Each row was made from one small tree. Brackets hold a mark, then the marks that hang from it, in the order of their numbers. Every link used is in the known rows. Write each row's tree.
Known rows
[k875 [k892 k366]]: [-5.41 -1.30 -0.25  1.45 -1.23 -3.37 -5.05 -1.63 -1.35 -1.48 -1.98 -0.63
  2.67 -2.44  1.82 -0.22 -0.22  2.54  0.87  3.68  2.59 -2.34]
[k442 [k529 [k892 k366]] k610]: [-3.65 -1.60 -1.10 -0.54 -2.87 -0.73 -4.95 -3.34 -2.66 -0.61 -0.57  0.19
  0.43 -1.79  3.61  0.92 -2.41 -0.65  0.63  2.00  3.93 -3.97]
[k875 [k292 [k366 [k442 k529 k610]]] k701 k892]: [-5.53  2.22  0.84  3.11 -0.29 -0.09 -2.53 -2.02 -0.97 -1.71 -0.60  0.74
  3.81 -1.09  3.32  0.22  0.48  3.96  3.21  3.18  1.82 -0.20]
[k442 k529]: [-2.33 -2.76 -0.69  1.21 -2.82 -1.14 -4.82 -2.15 -1.34 -1.73 -2.02  0.12
 -1.51 -2.22  1.64  1.36 -0.48  1.28  0.37  1.88  3.11 -2.83]
[k875 [k701 k529] [k892 [k366 [k442 k610]]]]: [-5.90  0.24 -1.97  2.74 -1.00 -1.70 -3.48 -2.59 -2.34 -0.64 -1.30 -0.44
  3.20 -1.83  3.90  0.64  0.14  2.77  2.28  4.14  3.04 -0.53]
[k292 k366]: [-2.93 -0.74  1.53  0.76 -1.53 -1.63 -5.39  0.57  0.07 -3.39 -1.91 -0.63
  0.15 -1.87  0.72  0.86 -0.36  2.24  1.08  1.63  0.56 -2.31]
[k760 [k96 k489] [k366 [k442 k529 k610] k892]]: [-4.10  0.65 -2.54  0.93 -2.23 -1.28 -2.91 -3.79 -3.01 -2.10 -3.22  2.49
  0.02 -0.25  1.09  0.58 -4.98  1.66 -2.36  4.31  2.24  0.12]
[k292 [k366 [k442 k529 k610] k892]]: [-2.05  1.38 -1.35 -0.76 -1.35  0.58 -4.77 -0.86 -1.72 -3.09 -1.20  0.34
 -0.20 -1.29  1.85  0.93 -2.05  1.14 -0.18  2.73  1.65 -1.35]
[k760 k96 [k366 k442]]: [-3.99 -0.78  0.37  0.74 -2.76 -1.68 -2.78 -2.43 -1.73 -1.93 -3.12  0.53
  0.08 -1.24 -0.35  1.35 -2.67  2.08 -1.21  2.96 -0.11 -0.07]
[k701 [k529 [k892 [k366 k442]]]]: [-2.88 -3.81 -2.60 -1.32 -2.24 -4.07 -3.23 -1.18 -2.03  0.19 -2.46 -1.02
  0.41 -2.54  1.05 -0.50 -0.96  0.16  1.53  1.64  2.81 -1.18]
[k701 [k529 k442 k892]]: [-1.94 -4.98 -2.53 -0.52 -1.04 -5.14 -2.70 -0.11 -1.86  1.35 -2.80 -0.40
 -0.36 -2.58  0.88 -0.41 -0.29  0.28  1.21 -0.17  3.51 -1.70]
[k96 [k442 k610] k489]: [-5.25 -1.90 -2.80  0.85  0.51 -4.05 -5.15 -2.98 -1.68 -1.95 -3.47  0.66
  1.30 -0.16  1.91 -2.56 -5.40  2.63 -1.97  4.17  3.79 -0.26]
[k96 k489]: [-4.12 -3.02 -2.05  1.36 -1.02 -3.73 -4.90 -2.13 -1.06 -1.78 -3.82  0.80
  0.13 -0.73  0.18 -1.76 -2.64  2.01 -1.10  3.30  2.78 -1.54]
[k366 [k442 k529 k610] k892]: [-2.20  0.11 -4.53 -1.68 -1.55  1.50 -3.44 -3.63 -3.20 -1.42 -1.66  0.99
 -1.20 -0.57  1.84  0.12 -2.88 -0.38 -2.09  3.81  2.97 -0.55]
[k701 [k529 k442 [k892 k366]]]: [-2.46 -4.44 -2.30 -0.58 -1.35 -5.85 -3.31 -0.12 -2.30  1.00 -2.80 -0.97
  0.65 -3.22  1.32  0.26 -1.01  1.02  1.99  0.26  3.58 -1.46]
[k442 k610]: [-4.37 -1.33 -0.06 -0.26 -1.44  0.43 -4.71 -3.07 -1.42 -1.49 -1.49  0.21
  0.20 -0.86  1.77  0.01 -1.42 -0.74 -1.36  2.62  1.81 -2.60]
[k96 [k442 k610]]: [-4.57 -1.82 -1.16 -0.01 -0.23 -1.93 -4.59 -2.37 -1.27 -2.02 -2.31 -0.58
  0.50 -0.79  2.00 -0.77 -3.20  1.87 -1.14  3.11  2.41 -0.70]
[k760 [k96 k442]]: [-3.33 -2.38 -0.27  1.15 -1.61 -2.96 -3.71 -0.95 -0.83 -1.69 -3.23 -0.19
 -0.63 -0.62  0.06  0.28 -2.49  2.69 -1.25  2.88  1.32 -0.83]
[k366 k442 k892]: [-2.33 -1.17 -4.58 -1.60 -1.06 -0.27 -2.85 -2.12 -2.19 -1.75 -2.95  0.14
 -1.29 -0.37 -0.19 -0.81 -2.15  0.95 -1.81  3.76  1.50  0.46]
[k892 k366]: [-4.53 -1.86  0.02  0.34 -2.41 -3.09 -5.59 -1.57 -1.54 -2.57 -2.62 -1.62
  1.38 -2.72  1.17  1.35 -1.90  2.69  1.34  3.12  1.50 -1.46]
[k96 [k442 [k529 [k892 k366]] k610] k489]: [-4.72 -2.06 -3.50  0.65 -0.50 -4.88 -5.30 -3.15 -2.55 -1.33 -2.81  0.65
  1.44 -0.80  3.19 -1.93 -6.09  2.69 -0.59  3.74  5.25 -1.21]
[k443 [k875 k701]]: [-3.30 -2.03 -2.02  2.70 -1.78 -0.93 -2.02 -2.30 -1.34 -2.09 -3.32 -0.19
 -0.57 -0.48  3.54  0.82  0.45  1.84  0.85  1.11  0.20 -0.47]

Write each row's tree
[-4.47 -0.42 -0.90 -1.15 -2.11 -1.78 -5.39 -2.82 -2.72 -1.84 -2.06 -1.42
  2.13 -2.43  1.52  0.93 -3.32  1.60  0.12  3.85  1.40 -0.64] | [k892 [k366 [k442 k610]]]
[-3.71 -1.66 -1.97  1.59 -1.26 -2.58 -0.72 -2.48 -2.40 -0.52 -2.99 -0.14
  1.82 -1.57  4.41  0.76 -0.39  1.74  2.84  0.22  1.16  0.89] | [k443 [k875 k292 [k701 [k529 [k442 k610] [k892 k366]]]]]
[-2.72 -0.11 -1.26 -0.23 -1.11 -0.88 -1.75 -2.15 -1.76 -2.31 -2.88  0.31
  1.14 -1.19  2.82 -0.10 -1.01  0.91  0.53  1.08 -0.11  0.78] | [k443 [k875 [k292 [k366 [k442 k610] k892]]]]
[-3.14 -0.47 -1.57  1.16 -1.32 -1.14 -0.68 -2.11 -1.78 -1.29 -2.47  0.10
  1.47 -0.97  4.08  0.23 -0.02  1.31  2.54  0.44  0.28  0.94] | [k443 [k875 [k292 [k366 [k442 k610]]] [k701 [k529 k892]]]]
[-4.15 -0.88  0.40  2.04 -1.28 -1.72 -1.57 -0.40 -0.21 -1.62 -1.71 -0.18
  1.58 -1.26  2.08  0.54  0.68  3.21  4.74  1.02  1.28  0.24] | [k875 [k292 k366] [k701 [k529 k892]]]
[-4.07  0.21 -0.21  2.40 -0.98 -0.58 -1.71 -0.58 -0.31 -2.74 -2.03  0.19
  1.11 -1.18  2.13  1.22  0.64  3.66  4.11  1.88  1.27  1.16] | [k875 [k292 [k366 k892]] [k701 k529]]
[-4.00 -0.72 -1.20  1.81 -2.11 -2.31 -2.73 -1.96 -1.60 -3.16 -3.31  1.04
 -0.95 -0.87  1.29  1.75 -3.50  3.60 -0.67  3.23  1.91  0.18] | [k760 [k96 [k442 k529]] [k366 k892]]
[-2.60  1.27 -1.21 -1.10 -0.87  0.32 -4.56 -0.56 -1.38 -3.15 -1.51  0.08
  0.21 -0.88  1.15  0.28 -2.01  1.10 -0.51  2.89  0.83 -0.91] | [k292 [k366 [k442 k610] k892]]
[-2.59 -0.77 -1.96 -1.14 -2.08  0.55 -4.38 -3.77 -2.83 -0.77 -1.40  0.22
 -0.18 -1.52  1.71  0.39 -2.44 -0.31 -1.53  3.06  2.43 -1.39] | [k366 [k442 k529 k610]]
[-2.64 -0.98 -0.84  0.56 -1.30 -1.72 -1.83 -1.37 -1.10 -2.71 -3.27  0.16
  0.65 -1.40  2.49  0.11 -0.24  1.66  1.24  0.69 -0.08  0.44] | [k443 [k875 [k292 [k366 k892]]]]
[-3.92 -1.50 -1.88  3.07 -0.42 -2.87 -0.44 -2.19 -1.82 -0.31 -3.06  0.47
  2.12 -1.65  4.20  0.01  1.46  2.47  2.43  0.72  1.60  0.81] | [k443 [k875 k292 [k701 [k529 k442]] k892]]
[-2.94 -3.69 -1.86 -1.06 -0.31 -3.91 -3.28 -0.94 -2.32  1.52 -1.96  0.03
  0.48 -1.16  1.43 -0.80 -2.16 -0.05 -0.12 -0.08  3.12 -3.12] | [k529 [k442 k610] k892]
[-3.70 -2.91 -1.56 -1.16 -0.75 -4.92 -4.14 -0.94 -2.94  1.01 -1.94 -0.80
  1.95 -2.11  2.04  0.17 -3.20  0.98  1.01  0.51  3.17 -2.77] | [k529 [k442 k610] [k892 k366]]
[-3.91 -0.31 -1.04 -0.81 -2.63 -1.53 -5.61 -3.12 -3.07 -1.80 -1.73 -1.15
  1.74 -2.85  2.16  1.61 -3.33  1.62  0.44  3.70  2.22 -1.05] | [k892 [k366 [k442 k529 k610]]]
[-4.14 -1.41 -2.13  3.44 -1.07 -1.48 -1.91 -2.36 -1.42 -1.49 -2.87  0.26
  0.76 -0.53  4.18 -0.01  1.34  2.05  0.90  1.70  0.97 -0.96] | [k443 [k875 k701 k892]]
[-2.94 -3.66 -2.14 -0.98 -1.20 -4.85 -3.49 -0.88 -2.68  1.18 -2.21 -0.65
  1.11 -2.97  2.04  0.26 -1.51  0.04  1.47  0.45  3.76 -1.74] | [k701 [k529 [k442 k610] [k892 k366]]]
[-4.46 -0.97 -1.65  3.02 -0.73 -3.55 -1.07 -2.20 -2.28 -0.70 -3.05 -0.11
  3.15 -2.29  4.65  0.68  0.69  3.19  3.21  1.16  1.64  1.08] | [k443 [k875 k292 [k701 [k529 k442]] [k892 k366]]]
[-4.45  0.02  0.54  0.35 -2.59 -0.68 -2.97 -3.18 -2.12 -1.75 -2.54  0.83
  0.54 -0.99  0.38  1.36 -3.13  1.12 -1.74  3.17  0.09 -0.37] | [k760 k96 [k366 [k442 k610]]]
[-3.81 -2.88 -3.23  1.84 -0.44 -5.15 -5.22 -2.33 -1.62 -2.10 -3.83  0.60
  0.11 -1.13  1.81 -1.60 -4.75  4.07 -0.77  3.67  4.70 -0.41] | [k96 [k442 k529] k489]
[-4.31 -0.44 -1.18  0.84 -2.63 -2.37 -3.17 -3.71 -2.79 -1.10 -2.90  1.96
  0.73 -0.65  1.00  0.21 -4.80  1.34 -1.73  3.42  2.06 -0.85] | [k760 [k96 k489] [k366 [k442 [k529 k892] k610]]]
